What can hang from each mark:
litu: milovi
sude: nopo
vinami: milovi
nopo: sude zakebe
zakebe: lili nopo
mivibok: litu
milovi: lili litu vinami
lili: milovi zakebe

Every row comes from one small tree of marks. Brackets hold a mark, then the marks that hang from it, in alphabetical order. Every link used is in the known rows. Which tree was each row made from?
Known rows:
[vinami [milovi litu]]: [-0.50  0.81 -0.13  0.45 -0.61  0.76 -1.06  1.73 -0.50 -0.21  1.10 -0.84
 -1.91 -2.87  0.04  0.86 -0.40  0.03 -0.64]
[litu [milovi [lili [zakebe nopo]]]]: [ 0.27  1.84  0.86 -0.11  0.13  2.38 -0.52  6.25 -0.12  0.07  0.70 -2.24
 -1.12  1.93  0.55 -1.14  0.50 -0.20  0.91]
[zakebe lili [nopo sude]]: [-0.18  1.07  1.17  0.46  0.04  1.74 -0.99  2.25 -0.93  0.03 -0.75 -0.73
 -2.30  1.71  0.95  0.61  0.62 -0.53  0.14]
[litu [milovi lili vinami]]: [-0.93  0.83 -0.52  0.67 -0.37  1.10 -0.63  4.21  0.63 -0.18  1.49 -3.09
 -0.22  0.78  0.71 -1.89  0.91 -0.45  1.15]
[mivibok [litu [milovi [lili zakebe]]]]: [-0.28  0.64  0.56  0.14 -0.44  1.85  0.04  3.73  0.80 -0.17 -0.09 -3.60
  0.33  0.59  0.86  2.31 -0.06  0.07  0.50]
[sude [nopo [zakebe [lili milovi]]]]: [ 1.13  0.94  1.15 -0.92 -0.64  0.49  0.45 -1.21  0.20  0.41 -1.72 -1.39
  0.10  1.23 -0.05  1.53  0.02 -0.15 -0.13]
[vinami [milovi lili litu]]: [-0.70  1.40 -0.48  0.21 -0.51  0.43 -1.04  3.61 -0.44 -0.15  1.13 -2.05
 -1.08 -1.98  0.04 -0.40 -0.05 -0.21  0.03]
[zakebe [lili [milovi vinami]] [nopo sude]]: [-0.13  1.06  0.07 -1.18 -0.31  1.34 -1.38  3.43 -0.48 -0.16 -0.16 -2.09
 -1.81  2.61  1.16  2.67  0.51 -0.56  0.02]
[milovi [lili [zakebe nopo]] litu]: [ 0.24  1.20  1.28 -0.51  0.06  0.91 -0.83  6.74 -0.33 -0.14  0.58 -3.38
  0.15  0.10 -0.09  1.31 -0.02  0.07  0.03]
[zakebe [lili milovi] [nopo sude]]: [ 0.34  1.18  0.41 -1.08  0.11  1.43 -0.95  1.84 -0.98  0.08 -1.42 -0.41
 -2.40  3.00  0.76  1.67  0.19 -0.51 -0.05]
[nopo sude zakebe]: [ 0.18 -0.18  0.68  1.52 -0.20 -0.04 -0.11 -0.78 -0.44  0.15 -1.11 -0.58
 -0.22  0.46  0.39  7.19 -0.50 -0.16 -0.61]
[zakebe nopo]: [ 0.26  0.96  0.66 -0.05 -0.02  0.82 -0.75  1.68 -0.61  0.07  0.02  0.00
 -1.24  0.28  0.20 -0.46  0.20 -0.12  0.17]
[mivibok [litu [milovi lili]]]: [-0.87  0.54  0.10  0.95 -0.53  1.66 -0.42  1.86  0.47 -0.14 -0.53 -2.86
 -0.69  0.17  0.85  0.23  0.24 -0.22  0.83]
[nopo [zakebe [lili milovi]]]: [ 0.83  0.62  0.25 -1.49 -0.34  0.56  0.74 -0.38  0.35 -0.19 -1.14 -1.13
 -0.52  1.79  0.18  2.84 -0.14 -0.16 -0.36]
[milovi [lili [zakebe [nopo sude]]] litu vinami]: [-0.55  0.74  1.05  0.31 -0.22  0.82 -1.80  8.13 -0.34 -0.18  1.18 -4.79
  0.25  0.33  0.65  5.44  0.02 -0.17 -0.07]
[sude [nopo zakebe]]: [ 0.77  0.38  1.55  1.06 -0.62 -0.13  0.05 -1.41  0.05  0.58 -1.06 -0.88
  0.83 -0.69 -0.27  2.70 -0.22 -0.05 -0.12]
[nopo zakebe]: [ 0.47  0.02  0.61  0.51 -0.33 -0.06  0.38 -0.77  0.15 -0.02 -0.43 -0.60
  0.18 -0.11  0.01  3.95 -0.32  0.01 -0.41]
[sude [nopo [zakebe lili]]]: [ 0.65  0.87  1.95  0.68 -0.67  0.72  0.37 -0.87  0.18  0.36 -1.20 -1.66
  0.25  0.04  0.13  0.19  0.43 -0.20  0.04]

Which tree is each row?
[ 0.03  0.17  0.50 -0.95 -0.95  0.47 -0.22  2.32  0.79 -0.64  0.18 -4.16
 -0.25 -0.30  0.23  4.71 -0.14 -0.07 -0.73] -> [nopo [zakebe [lili [milovi litu vinami]]]]
[-1.06  0.06 -0.08  0.20 -0.48 -0.26 -0.94  4.65  0.48 -0.39  1.34 -4.20
  0.99 -1.19  0.08  0.64  0.34 -0.16  0.32] -> [milovi lili litu vinami]
[ 0.31  0.41  1.50 -0.39 -1.25  0.48 -0.57  1.35  0.76 -0.03 -0.38 -4.44
  0.39 -0.85  0.00  3.38  0.03 -0.09 -0.45] -> [sude [nopo [zakebe [lili [milovi litu vinami]]]]]
[ 0.64 -0.01 -0.67 -2.50 -0.25 -0.31  0.04  3.03  0.76 -0.24  1.05 -2.07
  1.34  1.19  0.24  4.14 -0.44  0.28 -0.44] -> [lili [milovi vinami] zakebe]
[ 0.12  0.23  0.06 -0.54 -0.59  0.38 -0.20  0.99  0.23 -0.23 -0.61 -2.66
 -0.38  2.16  0.97  7.09 -0.01 -0.41 -0.52] -> [nopo sude [zakebe [lili [milovi vinami]]]]
[ 0.26  1.17  0.72 -0.17  0.38  0.82 -0.76  5.44 -0.76  0.25 -0.23 -1.84
 -0.02  2.39  0.60  3.69  0.02 -0.23  0.23] -> [milovi [lili [zakebe [nopo sude]]]]
[-1.25  0.51 -0.18  0.78 -1.00  1.48 -0.85  3.40  0.95 -0.34  0.69 -4.41
 -0.15 -0.23  1.22  1.12  0.50 -0.27  0.90] -> [mivibok [litu [milovi lili vinami]]]
[ 0.77  0.64  1.84 -0.34 -0.75  0.64 -0.09 -0.06  0.23  0.17 -1.59 -2.87
 -0.11 -0.48 -0.38  2.41 -0.25 -0.07 -0.51] -> [sude [nopo [zakebe [lili [milovi litu]]]]]
[-0.30 -0.42 -0.47 -1.13 -0.46 -0.28 -0.92  2.39  0.48 -0.41  0.73 -2.77
  0.20 -0.96 -0.14  3.00 -0.38  0.08 -0.48] -> [lili [milovi litu vinami]]
[ 0.51  0.63  1.07  0.08  0.29  1.12 -0.82  3.44 -0.89  0.21 -0.26 -0.63
 -0.61  1.38  0.59  4.80 -0.33 -0.02 -0.39] -> [lili [zakebe [nopo sude]]]
[-0.19  1.01  0.90 -0.77 -0.43  0.76 -1.27  8.23  0.20 -0.34  1.89 -4.92
  0.75 -0.45  0.28  2.30  0.23  0.01  0.17] -> [milovi [lili [zakebe nopo]] litu vinami]
[-0.29 -0.15  0.66  0.02 -0.74  0.61 -0.73  2.09  0.26 -0.44 -0.46 -4.10
 -0.64  0.38  0.59  7.84 -0.28 -0.27 -0.96] -> [nopo sude [zakebe [lili [milovi litu vinami]]]]
[ 0.28 -0.35 -0.12 -1.90 -0.44 -0.07 -0.50  4.16  0.83 -0.46  1.25 -3.51
  1.00 -0.49 -0.10  5.08 -0.74  0.40 -0.84] -> [lili [milovi litu vinami] zakebe]
[-0.75  1.15  0.92  0.90 -0.66  2.53 -1.74  6.87  0.11 -0.14  0.48 -5.02
 -0.83  1.17  1.85  6.08  0.20 -0.32  0.53] -> [mivibok [litu [milovi [lili [zakebe [nopo sude]]] vinami]]]
[-0.45  0.09  0.23 -0.60 -0.42 -0.09 -0.50  6.51  0.82 -0.43  1.85 -4.96
  1.94 -0.74  0.07  2.75  0.01  0.15 -0.02] -> [milovi [lili zakebe] litu vinami]
[-0.18  2.01  0.58  0.34 -0.26  1.52 -1.83  7.12 -1.27  0.04  0.94 -2.78
 -1.86 -0.43  0.67  4.42 -0.30 -0.27 -0.37] -> [vinami [milovi [lili [zakebe [nopo sude]]] litu]]
[ 0.50  0.58  0.56 -2.00 -0.43  0.78 -1.27  6.00  0.16 -0.39  1.21 -3.51
 -0.19 -0.12  0.08  4.64 -0.51  0.25 -0.64] -> [lili [milovi litu vinami] [zakebe nopo]]
[-0.06  0.20  0.60 -0.49  0.10  0.03 -0.09  4.96  0.37 -0.22  0.63 -3.40
  1.44 -0.28 -0.31  1.75 -0.24  0.22 -0.11] -> [milovi [lili zakebe] litu]
[ 0.21  0.32  0.65 -1.02 -0.24  0.81 -1.80  5.69 -0.40 -0.18  0.53 -3.44
 -0.53  0.56  0.48  7.90 -0.72  0.06 -0.86] -> [lili [milovi litu vinami] [zakebe [nopo sude]]]
[-0.35  0.79 -0.07 -0.16 -0.32  1.33 -0.22  6.01  1.03 -0.20  1.92 -3.80
  0.73  1.19  0.75  0.23  0.58 -0.13  0.83] -> [litu [milovi [lili zakebe] vinami]]
